Each row was made from one walk, in order. Every step used is in the known rows, and no mark comes twice. Write each row's walk.
Known rows:
w -> m -> c -> r: [ 37.0  12.4  -7.4  -8.3 -36.8  12.4 -14.5  -7.2 -14.6  10.5   0.5 -13.0
  -1.4  -9.9   1.1  30.6]
n -> w -> m: [ 19.9  23.7 -13.6  43.4  -1.0  10.1 -18.0  -5.4   8.9  -6.9  16.4 -19.8
  -3.7  -6.4  10.8  -8.6]
m -> n -> c: [ 14.8  12.8 -30.9 -28.6 -43.6  15.8 -11.1  13.3  -2.8   1.4  13.6 -26.1
 -15.8   0.8  16.5  -6.9]
m -> c -> r: [ 26.1   2.0  -3.2 -20.2 -37.1   8.6  -9.0  -3.6 -19.4  16.4  -8.7  -7.0
  -3.2  -4.6  -2.7  31.8]
p -> r -> s -> m -> c -> w -> n: [ 47.4  13.8 -11.0  65.1 -50.1  13.9 -14.3 -17.2  -9.4   7.0   7.5 -25.4
  -2.2 -23.2  20.5 -51.0]
p -> r -> s: [ -3.7 -22.4  16.8  32.8 -12.1   4.7  -7.2  -7.6  -2.4  -1.6 -13.6  27.4
   5.1 -29.8  -2.6 -35.1]
c -> w -> n: [ 47.9  19.4 -14.6  74.1 -23.0   8.7  -2.8 -15.4 -10.9   8.8   6.5 -25.6
   1.4 -20.2   7.2 -52.4]
r -> s: [ -4.2  -2.0 -11.6 -17.3  -1.2  -1.1 -11.5 -11.1   3.8  -5.4 -10.8  16.3
   0.9  -5.1  -3.3 -35.8]
m -> c -> r -> p: [-15.9   1.1  41.5   9.4  -1.6  11.2 -12.4  -0.7  -7.0  15.7 -32.6   5.2
  -5.7 -24.3  -5.6  27.0]
s -> m: [-19.7  -4.1  -8.0 -59.0  -8.2   8.1  -6.2   2.6  23.2   6.8  -7.3  -9.5
  -1.7  25.8  20.2  -9.9]
p -> r -> s -> m -> n: [ -9.6 -21.4 -26.4 -24.8 -29.8  26.0  -6.2   8.1  29.4   6.3   2.6 -13.0
  -1.5   4.1  15.6 -29.4]
n -> w -> m -> c -> r -> s: [ 20.0   7.9 -19.6 -13.0 -27.7   8.8 -25.0 -15.2  -6.4   4.4 -11.6   3.9
  -3.7  -9.8  -1.0 -18.0]
p -> r: [  1.5 -29.1  40.5  72.2 -15.3   8.2   6.2   4.9  -8.5   5.1  -4.2  15.9
   5.9 -35.7   1.1   1.2]
c -> m -> n: [ 25.0 -20.7 -52.7  28.3  -2.8  14.7  -3.8   9.4  -0.2  -6.7  10.9 -17.4
  -3.6   5.4  -0.6   8.1]
p -> r -> s -> m -> c -> w: [ 27.2   5.9 -12.5  22.8 -53.9  -0.8 -14.1 -12.3 -28.2  17.5  -9.9 -16.4
  -6.6  -4.1  21.6  -8.8]
m -> c -> w: [ 38.3  18.5 -18.5  32.2 -44.9  -7.2  -9.1 -11.4 -37.9  14.0  -0.9 -22.8
  -8.1  -2.9  12.5   8.3]
s -> m -> c -> w -> n: [ 48.6  24.7 -20.7  45.5 -44.3  11.3 -12.5 -15.0  -7.7   7.3  12.3 -36.4
  -4.5  -9.8  21.2 -39.3]
s -> m -> n -> c -> r -> p: [-22.6  -0.8  26.9 -16.6  -7.3  21.8 -12.1   7.2   4.2  23.1 -37.0  -3.2
  -8.7 -17.1   2.5   4.1]

Write each row's walk:
[ 30.7  27.8 -12.1  -0.5 -38.2   5.1 -23.5  -5.8  -3.0 -16.0  30.1 -24.8
  -8.3  -3.5  19.7  31.1] => w -> m -> c
[ 22.1   7.1 -34.5  15.1 -18.2  23.5  -6.0   4.9  20.3  -6.0  27.6 -28.8
   0.0  -6.7   8.1  -7.2] => w -> m -> n
[ -0.6  -0.3  -3.9 -41.2 -49.5   7.7 -23.6  -2.5   5.5  -4.2   5.5  -9.0
  -9.6   7.1  27.1   9.0] => p -> r -> s -> m -> c
[ 16.3   0.0  -7.2 -48.9 -41.0  12.5 -12.0  -2.1  -7.6  19.8 -12.4 -11.6
  -4.2   8.1   7.1  27.1] => s -> m -> c -> r
[ 42.4  27.5 -17.3  53.5 -12.9   2.6  -9.8 -15.3 -12.7   2.2   9.2 -21.3
   3.4 -14.1   9.5 -13.6] => c -> w -> m
[ 47.9  36.5 -22.4  39.8 -28.2   4.2 -15.9 -12.0 -19.0   2.4  10.8 -27.2
  -3.3 -13.7  16.7 -15.0] => n -> c -> w -> m
[-15.5  -8.8 -15.0 -74.9 -14.5  11.6 -13.5  -6.5  19.6  13.8 -25.1   4.0
   1.0  18.6  11.8 -30.5] => c -> r -> s -> m
[ -4.7 -14.3 -39.9 -53.4 -28.5  26.2  -7.6   5.6  27.7  11.8  -3.1 -16.9
  -2.0  13.7  10.9 -27.2] => c -> r -> s -> m -> n
[ 55.2  26.1 -18.0  65.8 -41.5   8.6 -10.3 -16.0 -15.6   4.7  14.8 -33.2
  -3.9 -18.6  14.2 -35.5] => m -> c -> w -> n
[ -9.8   9.5  36.1  27.2  -2.0  15.1 -19.6  -2.1  -3.7  14.2 -27.4  -2.5
  -8.1 -26.0  -1.4  23.3] => n -> w -> m -> c -> r -> p
[ -2.2   2.1 -20.5 -69.8 -28.7  17.4 -19.0  -7.1  19.2  11.8 -18.7  -6.1
  -3.1  13.3  18.5 -45.7] => w -> n -> c -> r -> s -> m
[  5.0  10.6 -34.7 -57.5 -47.6  20.0 -14.3  14.6   8.5   4.8   9.9 -30.7
 -16.5  13.1  26.4 -11.3] => s -> m -> n -> c
[ 30.5  26.9 -13.9   1.6 -38.3  12.9 -15.0   0.9  -4.8  -3.6  14.2 -24.3
 -12.6 -11.1  18.6 -32.0] => w -> n -> c
[ 38.3  18.2 -35.3  23.4 -48.3   4.1  -6.1  -1.7 -33.2  20.9  -3.6 -30.0
 -11.6  -5.0  14.2 -19.8] => m -> n -> c -> w
[ 35.7  13.4  -9.8   1.8 -37.5  13.6 -18.0  -6.3 -14.6  12.7  -0.5 -16.5
  -5.1  -7.6   2.6  27.3] => n -> w -> m -> c -> r
[ 28.6  29.8 -16.4  14.4 -38.7   6.9 -28.3  -4.5  -3.1 -12.9  28.8 -29.6
 -13.4  -0.7  21.9  27.0] => n -> w -> m -> c
[ -0.2  -1.7 -29.3  29.7 -13.5  16.5  -8.7   9.8   9.9   7.4   7.5 -23.6
 -12.3   5.7   6.3 -12.5] => m -> n -> w
[  3.7  10.3 -38.5 -63.1 -48.2  19.5 -17.9  10.8   9.7   2.9   6.3 -25.1
 -16.3  11.5  25.2 -24.0] => r -> s -> m -> n -> c
[ 21.7   6.5 -28.2 -29.7 -29.9  15.4 -19.4  -9.2  -3.6   6.7 -12.4   2.0
  -2.5 -13.2  -1.5 -34.1] => w -> m -> n -> c -> r -> s
[ 27.2  16.1 -26.7  -2.1 -49.0  -3.8 -16.2 -13.9 -25.4  15.7  -8.2 -21.9
  -8.7   8.2  21.2  -9.1] => r -> s -> m -> c -> w
[ 35.2  22.1 -21.1  24.4 -39.8  -4.9  -6.9  -6.5 -39.9  19.8 -10.7 -20.3
 -10.2  -5.3  12.7 -17.1] => n -> c -> w
[ 13.2 -10.6 -45.3  49.9  -3.4  14.2 -12.5   9.1   0.0   1.3   4.5 -22.0
 -13.0   8.7   4.0  -3.3] => c -> m -> n -> w
